Each row was made from one path, in order. Every step used is in the known rows, and no mark comes twice. Write each row's path.
Known rows:
J V Q X: [ 0.18  0.12  0.05  0.29 -0.39 -0.22 -0.09 -0.03 -0.07  0.09 -0.30 -0.19
 -0.17 -0.10  0.30 -0.19  0.14 -0.02 -0.08  0.21 -0.16  0.01]
Q X C: [ 0.22  0.11  0.03  0.40 -0.42 -0.11 -0.17  0.10 -0.17  0.00  0.14 -0.12
 -0.07  0.05  0.34 -0.35  0.07 -0.02  0.05  0.16  0.18  0.04]
J V Q X H: [ 0.23  0.16  0.08  0.36 -0.41 -0.26 -0.15 -0.12 -0.05  0.03 -0.18 -0.23
 -0.12 -0.05  0.29 -0.24  0.05  0.09 -0.09  0.17 -0.08  0.00]
K R J V: [ 0.05 -0.09  0.02 -0.06 -0.40 -0.18 -0.26  0.10 -0.17  0.06 -0.29 -0.19
 -0.17 -0.02 -0.09 -0.19  0.36 -0.12 -0.35  0.39 -0.04 -0.05]
T V J R K: [-0.02  0.02  0.04 -0.03 -0.35 -0.17  0.02  0.05 -0.39  0.18 -0.49 -0.04
  0.03  0.01 -0.10  0.08  0.07 -0.32 -0.56  0.20 -0.01  0.03]
T V Q X: [ 0.14  0.18  0.05  0.41 -0.41 -0.15 -0.06 -0.12 -0.13  0.14 -0.32 -0.19
 -0.11 -0.03  0.30 -0.12  0.03 -0.11 -0.09  0.13 -0.12 -0.01]
K R J: [ 0.03 -0.02  0.01  0.05 -0.43 -0.13 -0.22  0.12 -0.23  0.09 -0.03 -0.23
 -0.14  0.00 -0.04 -0.27  0.26 -0.10 -0.29  0.26  0.12 -0.05]
K R C X H: [ 0.30  0.23  0.00  0.22 -0.44 -0.24 -0.33  0.20 -0.11  0.10  0.27 -0.32
 -0.07  0.06 -0.02 -0.39  0.21 -0.18  0.02  0.12  0.22 -0.15]
Q V T: [-0.02 -0.02  0.09  0.34 -0.43 -0.14 -0.26 -0.08 -0.20  0.18  0.01 -0.09
 -0.13 -0.16  0.10 -0.07 -0.10 -0.03 -0.12  0.24 -0.04 -0.02]
Q V J R C: [ 0.14 -0.06  0.08  0.15 -0.42 -0.20 -0.07  0.05 -0.37  0.16 -0.15 -0.15
  0.03 -0.13  0.08  0.03  0.18 -0.44 -0.35  0.35  0.09 -0.05]
V J R C X Q: [ 0.41  0.14  0.03  0.12 -0.44 -0.21 -0.05  0.18 -0.30  0.18 -0.11 -0.11
  0.00 -0.10 -0.11 -0.05  0.23 -0.49 -0.20  0.16  0.20 -0.03]
C X H: [ 0.22  0.27  0.05  0.40 -0.41 -0.17 -0.26  0.15 -0.09  0.02  0.33 -0.12
 -0.04  0.00  0.04 -0.30 -0.03 -0.04  0.08 -0.04  0.03 -0.08]
C X Q V: [ 0.39  0.11  0.10  0.38 -0.51 -0.13 -0.24  0.10 -0.15  0.18  0.17 -0.12
 -0.12 -0.12 -0.07 -0.05 -0.05 -0.26  0.11  0.12  0.02 -0.05]
T V Q: [ 0.02  0.12  0.04  0.30 -0.35 -0.09 -0.07 -0.08 -0.23  0.14 -0.28 -0.12
 -0.08 -0.11  0.10 -0.06 -0.03 -0.16 -0.05  0.11 -0.13 -0.02]
H G: [ 0.00  0.15  0.03  0.34 -0.36 -0.02 -0.24  0.17 -0.25 -0.02  0.31 -0.11
 -0.03 -0.10  0.10 -0.35 -0.04 -0.03  0.04  0.13  0.02  0.03]
T V J: [ 0.01  0.04  0.06  0.20 -0.35 -0.08 -0.05 -0.06 -0.23  0.07 -0.46  0.02
  0.04 -0.09  0.01 -0.05  0.01 -0.25 -0.28  0.16 -0.12  0.03]
K R J V Q: [ 0.01 -0.07  0.03 -0.06 -0.36 -0.21 -0.17  0.05 -0.20  0.12 -0.42 -0.24
 -0.22 -0.07 -0.01 -0.11  0.33 -0.13 -0.33  0.39 -0.06 -0.06]
H X: [ 0.20  0.20  0.04  0.37 -0.44 -0.10 -0.20 -0.02 -0.26  0.05  0.19 -0.02
 -0.06 -0.08  0.02 -0.33  0.01 -0.11  0.11  0.04  0.14  0.07]
H X C: [ 0.22  0.14  0.03  0.37 -0.41 -0.07 -0.22  0.04 -0.34  0.00  0.24  0.04
 -0.04 -0.01  0.08 -0.33  0.01 -0.14  0.20  0.12  0.29  0.08]
J V: [ 0.10  0.05  0.04  0.17 -0.35 -0.13 -0.20  0.06 -0.14  0.03 -0.13 -0.07
 -0.08 -0.13  0.03 -0.20  0.10 -0.06 -0.06  0.18 -0.13  0.02]
K R J V Q X: [ 0.13 -0.02  0.03  0.05 -0.42 -0.27 -0.16  0.01 -0.10  0.12 -0.46 -0.30
 -0.25  0.01  0.19 -0.17  0.39 -0.08 -0.38  0.41 -0.06 -0.06]
K R: [ 0.08  0.05  0.01  0.11 -0.38 -0.12 -0.24  0.16 -0.17  0.09 -0.04 -0.19
 -0.09 -0.03 -0.01 -0.36  0.14 -0.10 -0.05  0.15  0.09 -0.01]
T V: [ 0.05  0.11  0.04  0.29 -0.37 -0.06 -0.16 -0.03 -0.20  0.08 -0.15 -0.07
 -0.02 -0.07  0.02 -0.14  0.01 -0.14 -0.06  0.10 -0.10  0.00]
Q V J R: [ 0.06 -0.07  0.10  0.15 -0.38 -0.16 -0.08  0.08 -0.32  0.12 -0.27 -0.03
  0.03 -0.12  0.05  0.04  0.07 -0.36 -0.34  0.28 -0.03 -0.02]
X Q V J R: [ 0.26 -0.10  0.12  0.15 -0.46 -0.15 -0.07  0.01 -0.35  0.17 -0.30 -0.05
  0.01 -0.16 -0.10  0.09  0.02 -0.38 -0.31  0.27  0.09  0.05]

Write each row's path:
[ 0.06 -0.05  0.11  0.26 -0.42 -0.13 -0.10 -0.01 -0.25  0.10 -0.18 -0.04
 -0.01 -0.14  0.09 -0.03 -0.04 -0.23 -0.24  0.24 -0.04  0.00] -> Q V J
[ 0.21  0.23  0.07  0.49 -0.45 -0.22 -0.11 -0.10 -0.11  0.06  0.08 -0.27
 -0.09 -0.02  0.34 -0.32 -0.05  0.10 -0.04  0.04  0.08  0.00] -> V Q X H
[ 0.19  0.12  0.04  0.42 -0.38 -0.14 -0.08  0.05 -0.20  0.06  0.00 -0.16
 -0.12  0.01  0.42 -0.27  0.04 -0.04  0.07  0.16  0.15  0.03] -> V Q X C
[ 0.29  0.05  0.11  0.42 -0.55 -0.14 -0.28 -0.25 -0.29  0.22  0.04 -0.03
 -0.16 -0.18 -0.11 -0.06 -0.15 -0.13  0.03  0.22  0.20  0.09] -> H X Q V T
[ 0.35  0.02  0.11  0.18 -0.45 -0.19 -0.11  0.16 -0.27  0.19 -0.23 -0.02
 -0.02 -0.11 -0.13  0.12  0.06 -0.48 -0.21  0.22  0.02 -0.05] -> C X Q V J R
[-0.08 -0.05  0.04  0.11 -0.39 -0.17 -0.24 -0.10 -0.18  0.10 -0.24 -0.06
 -0.19 -0.13  0.00 -0.06  0.17  0.03 -0.38  0.36 -0.11 -0.01] -> R J V T
[ 0.37 -0.01  0.12  0.22 -0.51 -0.16 -0.11 -0.09 -0.42  0.16 -0.25  0.03
  0.00 -0.14 -0.16  0.05  0.02 -0.45 -0.20  0.26  0.20  0.09] -> H X Q V J R
[ 0.15 -0.02  0.04  0.24 -0.40 -0.20 -0.10 -0.01 -0.20  0.03 -0.23 -0.16
 -0.20  0.01  0.34 -0.09  0.26 -0.06 -0.22  0.40  0.03 -0.01] -> R J V Q X C
[ 0.34 -0.08  0.10  0.15 -0.50 -0.19 -0.06 -0.02 -0.41  0.21 -0.17 -0.17
  0.01 -0.18 -0.06  0.08  0.13 -0.48 -0.32  0.34  0.22  0.03] -> X Q V J R C
[ 0.01  0.02  0.05  0.09 -0.32 -0.11 -0.03  0.02 -0.31  0.10 -0.55  0.03
  0.08 -0.06 -0.02  0.03  0.12 -0.37 -0.38  0.20 -0.10  0.00] -> T V J R
[ 0.23 -0.10  0.11  0.03 -0.48 -0.20 -0.02  0.04 -0.44  0.25 -0.24 -0.12
 -0.05 -0.10 -0.17  0.15 -0.04 -0.33 -0.49  0.26  0.19  0.08] -> X Q V J R K
[ 0.26  0.08  0.10  0.37 -0.50 -0.16 -0.29  0.00 -0.14  0.25  0.05 -0.08
 -0.18 -0.15 -0.07  0.01 -0.11 -0.15  0.01  0.18  0.01 -0.05] -> C X Q V T
[ 0.40  0.18  0.05  0.36 -0.52 -0.08 -0.19 -0.09 -0.30  0.10  0.17 -0.05
 -0.08 -0.13 -0.13 -0.28 -0.05 -0.13  0.14  0.03  0.27  0.14] -> H X Q
[ 0.18 -0.04  0.11  0.34 -0.51 -0.12 -0.25 -0.16 -0.23  0.22 -0.02 -0.11
 -0.16 -0.20 -0.05 -0.03 -0.16 -0.06 -0.09  0.23  0.09  0.05] -> X Q V T
[ 0.35  0.05  0.12  0.29 -0.49 -0.15 -0.12  0.07 -0.19  0.17 -0.14 -0.03
 -0.05 -0.14 -0.08  0.04 -0.04 -0.36 -0.11  0.17  0.01 -0.03] -> C X Q V J
[ 0.30 -0.01  0.11  0.35 -0.52 -0.09 -0.20 -0.05 -0.24  0.15  0.11 -0.15
 -0.10 -0.18 -0.04 -0.08 -0.10 -0.15  0.01  0.17  0.10  0.05] -> X Q V
[ 0.47  0.10  0.06  0.27 -0.52 -0.20 -0.21  0.16 -0.28  0.24  0.22 -0.23
 -0.09 -0.11 -0.08  0.01  0.17 -0.47 -0.01  0.23  0.16 -0.10] -> J R C X Q V
[ 0.18  0.02  0.05  0.13 -0.45 -0.31 -0.22 -0.08 -0.08  0.06 -0.34 -0.35
 -0.20  0.06  0.18 -0.22  0.30  0.03 -0.38  0.37  0.02 -0.07] -> K R J V Q X H
[ 0.25  0.21  0.07  0.48 -0.48 -0.18 -0.21 -0.05 -0.08  0.00  0.22 -0.22
 -0.04  0.02  0.27 -0.40 -0.02  0.12 -0.05  0.04  0.10  0.02] -> Q X H
[ 0.45  0.01  0.10  0.23 -0.55 -0.21 -0.10 -0.12 -0.47  0.21 -0.11 -0.09
  0.00 -0.15 -0.12  0.04  0.13 -0.54 -0.22  0.33  0.34  0.07] -> H X Q V J R C
[ 0.38  0.13  0.03  0.12 -0.43 -0.18 -0.05  0.07 -0.30  0.21 -0.38 -0.08
  0.03 -0.06 -0.17  0.09  0.23 -0.59 -0.27  0.21  0.08 -0.05] -> T V J R C X Q
[ 0.09  0.04  0.02  0.09 -0.36 -0.15 -0.03 -0.01 -0.36  0.14 -0.43 -0.09
  0.08 -0.07  0.01  0.02  0.23 -0.46 -0.40  0.27  0.03 -0.02] -> T V J R C
[ 0.04 -0.03  0.04  0.11 -0.41 -0.14 -0.18  0.01 -0.20  0.03 -0.11 -0.10
 -0.13 -0.10  0.00 -0.12  0.23 -0.06 -0.29  0.29 -0.10 -0.01] -> R J V
[ 0.15 -0.08  0.02  0.06 -0.39 -0.23 -0.18  0.07 -0.18  0.06 -0.41 -0.24
 -0.23  0.08  0.26 -0.17  0.40 -0.11 -0.28  0.49  0.09 -0.05] -> K R J V Q X C
[ 0.16  0.18  0.04  0.41 -0.42 -0.17 -0.06 -0.01 -0.13  0.11 -0.05 -0.22
 -0.14 -0.07  0.36 -0.27  0.03 -0.01 -0.03  0.08  0.00  0.01] -> V Q X
[ 0.31  0.02  0.10  0.06 -0.48 -0.24 -0.06  0.19 -0.35  0.27 -0.17 -0.09
 -0.07 -0.05 -0.20  0.18  0.01 -0.43 -0.39  0.21  0.11 -0.02] -> C X Q V J R K
